Known rows, with every way that one mark hangs from another
[pekolav [febop [fenadok nabusos tiri]]]: [-17.0  -4.0  -2.9   5.7   9.9 -12.6 -10.2  -7.2 -10.8  18.6  -8.3  60.6
  13.6 -17.0  12.1   4.5   3.4   4.8 -14.1]
[pekolav [febop [fenadok nabusos]]]: [-17.0   8.9  -2.5   4.3  -5.7  -7.4  -2.1  -1.0  -4.5  14.3  -4.7  39.7
   2.8  -8.4  23.9   4.8  -4.2   2.9  -7.0]
[tiri [nabusos [fenadok [febop pekolav]]]]: [ -8.3   8.8 -10.8  -0.7  23.5 -12.2   6.3   0.5 -12.7   7.2   2.1  72.8
  13.3  -9.1  -4.2   5.3  -9.7   8.3   3.5]
[fenadok [febop pekolav]]: [  0.3  -4.1  -4.4   6.1  25.2 -11.5   6.5  -4.4  -0.8   6.0  -5.2  31.4
   6.2   2.4  12.5   4.4  -8.6   2.9  -4.2]
[rofek [pekolav [febop [fenadok nabusos tiri]]]]: [-14.5 -13.0  -8.1  12.7  10.5   4.2 -15.8  -1.9 -24.3  18.1 -11.8  57.5
  14.7 -17.9   6.4   8.9  -4.1   7.1 -24.0]
[rofek pekolav]: [  1.9 -10.1  -6.2   7.1  -0.1  16.0  -4.9   5.3 -12.4  -1.5  -2.7  -5.2
   0.1  -1.9  -4.6   4.2  -6.7   2.4 -11.6]
[fenadok nabusos tiri]: [  3.4 -16.4  -2.5   3.5   2.7  -7.7  -6.6 -14.7  -7.8  12.4 -12.0  25.7
   5.6 -15.1  -6.1   7.9   1.7   7.5  -9.1]
[pekolav [febop fenadok]]: [-20.8  11.9   0.9   2.6   7.6  -3.8  -3.7   7.3  -2.8   6.8   3.9  38.6
   8.2  -2.2  16.6  -3.1   3.0  -3.0  -3.8]
[rofek [pekolav [febop [fenadok nabusos]]]]: [-15.1  -0.9  -8.2  11.4  -4.7   7.5  -7.2   4.7 -15.9  13.4  -7.2  34.8
   4.4 -10.4  18.0   9.1 -12.4   6.8 -19.3]
[tiri nabusos]: [ -8.5   0.8  -3.6  -2.8   1.1  -6.9  -1.7   4.0  -9.2  -1.2  -1.5  14.6
   9.5  -5.0 -19.8   0.4  -8.6  16.5   0.2]
[fenadok nabusos [pekolav febop]]: [  4.9 -14.1  -7.3   4.7  25.0 -11.8   2.1  -0.6  -7.9  13.5 -15.5  10.6
   2.1  -9.5  17.5  23.9 -16.9  -7.1 -18.2]
[fenadok febop nabusos pekolav]: [  8.9 -13.4  -7.6   5.3  25.5 -11.1   1.9 -10.0 -12.8  16.9 -22.8  -1.8
   4.8  -9.1   6.1  35.3 -15.5  -5.6 -11.4]
[nabusos [tiri fenadok]]: [-15.2   2.9   1.6   9.1 -28.0  -4.5  -3.8   4.7   4.4  15.2   1.4 -22.2
   9.6   2.2  -1.2   3.3   7.5  -0.7 -18.7]
[rofek [pekolav [febop [fenadok tiri]]]]: [-17.0  -8.7  -4.7   9.5  23.3   8.4 -17.3   5.5 -23.7   8.8  -3.6  55.6
  20.2 -10.1   0.8   1.4   3.9  -0.2 -20.2]
[fenadok febop nabusos pekolav tiri]: [ 12.1 -23.1  -6.6   6.4  41.6 -15.2  -6.4 -17.1 -20.6  20.5 -26.6  22.1
  15.0 -16.2  -5.3  34.3  -6.5  -5.7 -17.9]
[tiri [nabusos fenadok]]: [ -9.4  11.4  -7.2  -7.3  -1.3   0.0   0.4   4.4 -11.9   1.9   6.9  43.7
   6.8 -11.4 -17.7   0.8  -0.8   5.8   9.1]
[pekolav [febop [fenadok [nabusos tiri]]]]: [-20.3   4.2  -0.1  10.7 -16.6  -9.6   1.7   0.7   4.2  19.5  -2.2  16.3
  13.8 -10.9  18.8  11.6   3.4   8.2 -29.2]
[febop [fenadok pekolav]]: [-10.8  -2.7   7.4   1.4   4.5  -1.1  -0.6   8.6  -3.7   2.3  -0.9  16.4
  11.2  -9.8  11.6  -2.6   9.6 -22.1   4.7]

Rows
[-14.9 -12.7   6.7   5.9   6.9  -9.3  -2.7  -1.5  -0.3   3.0   5.3  75.1
  19.7 -13.3  13.7 -25.1  18.4  -5.6   0.6]
[febop [fenadok tiri] pekolav]
[  3.8 -19.8  -7.5   9.5  27.4 -18.5  -0.9 -19.8  -8.8  18.9 -16.1  57.6
  11.7 -12.1   8.4  12.2  -7.3  11.4 -14.8]
[fenadok [febop pekolav] nabusos tiri]
[-12.5  -4.2   3.0   7.6 -21.4  -8.6   7.6  -1.7   7.6   8.4   2.1  55.2
   2.9 -13.7  32.0 -15.7   2.5   0.1   3.7]
[febop [fenadok nabusos] pekolav]
[-26.1  -7.3  -7.7   6.9  23.9   1.8 -18.4   9.6 -32.3   7.4  -5.7  68.0
  29.6 -14.8 -19.7   1.5  -3.9  17.1 -19.8]
[rofek [pekolav [febop [fenadok [tiri nabusos]]]]]
[-18.4   1.3   0.2   3.2  21.8  -8.4 -12.9   0.1 -10.6   9.7  -1.1  63.1
  17.8  -9.1   4.9  -3.0  10.9  -2.4 -10.3]
[pekolav [febop [fenadok tiri]]]
[  6.3   3.5  -7.5  -1.8  35.3  -0.6   2.0  -1.1 -15.4  12.0  -5.1  26.2
   7.0  -7.3   2.2  26.5  -1.2 -25.0   1.2]
[nabusos [fenadok febop pekolav]]
[  7.2 -15.0  -1.8  -2.7  28.7  -0.4  -4.6  -2.0 -14.5   6.3  -1.3  46.1
  12.9 -19.4  -6.1   9.2  13.3 -27.4  -2.1]
[nabusos [fenadok pekolav tiri]]
[-11.6  -6.6  -2.6  10.8   7.6 -12.2  -3.9  10.8  -3.0  18.4  -6.3 -14.6
  16.7  -0.8   9.7  19.1  -1.6 -15.6 -33.3]
[nabusos [tiri [fenadok [pekolav febop]]]]
[-10.6 -11.3   6.7  10.1 -19.4  -6.1   4.8   1.6   4.2  16.0  -5.9  -7.0
  17.2 -18.7  13.6  13.0  10.2 -11.4 -21.5]
[febop [fenadok [nabusos tiri] pekolav]]
[-24.5 -10.0   4.1   2.8   8.6 -14.6  -4.5   2.3  -8.6   1.9   3.2  88.1
  28.8 -18.4  -5.2 -22.5  10.5  11.5   0.6]
[febop [fenadok [tiri nabusos]] pekolav]
[ -7.9  -7.4   4.7   3.7  -5.6  -3.9   0.5   1.2  -4.6  12.0  -8.6  19.3
   6.1 -17.1  18.0   6.5   2.4 -14.7  -0.8]
[febop [fenadok nabusos pekolav]]
[  2.9 -10.4  -7.2  -1.3  47.0  -7.6  -5.7   0.9 -18.2  10.2  -2.7  63.2
  13.9 -15.7   1.9  15.4   5.5 -25.6 -11.0]
[nabusos [fenadok [pekolav febop] tiri]]
[ -8.6 -16.4   7.8   2.5  20.1  -5.3  -8.6   0.9 -11.9   5.0  -5.2  39.7
  22.3 -17.6   0.8  -2.8  19.1 -21.7  -3.2]
[febop [fenadok pekolav tiri]]
[-18.7   4.2  -7.9   5.6   9.0 -20.2  -3.0   2.9 -14.3  15.0  -7.6  45.0
  15.6   1.6  -3.7   3.1 -15.5  14.8  -2.0]
[tiri [fenadok [febop pekolav]] nabusos]
[-19.0   3.3  -5.5   8.9   6.7  11.9  -9.1  12.5 -16.4   4.2   0.4  31.7
   9.1  -3.5  12.6   0.9  -4.7  -1.1 -14.5]
[rofek [pekolav [febop fenadok]]]
[-19.3  -4.1  -5.8  17.6 -17.1   7.0  -3.6   6.0  -8.0  18.6  -5.0  11.2
  14.0 -12.1  13.4  16.5  -5.1  11.3 -39.6]
[rofek [pekolav [febop [fenadok [nabusos tiri]]]]]
[  0.4   4.5  -8.1  -1.3  32.4  -2.5  -8.6 -12.7 -19.5  16.3  -4.9  57.0
  12.5 -10.1 -12.0  17.9   8.2  -6.6  -1.7]
[nabusos [fenadok febop tiri]]
[-17.2  -5.7   5.8  14.4 -31.4 -11.4  11.2  -1.3  16.8  12.8   3.6  26.6
  13.0 -15.2  27.3 -10.4  10.5   4.8 -17.9]
[febop [fenadok [nabusos tiri]] pekolav]
[ -9.9  16.7 -11.2  -5.5  19.0  -4.9  -1.9  -1.4 -20.5  10.5  -1.7  48.3
  11.4  -6.6 -20.0  17.9  -7.3   8.7   4.9]
[tiri [nabusos [fenadok febop]]]
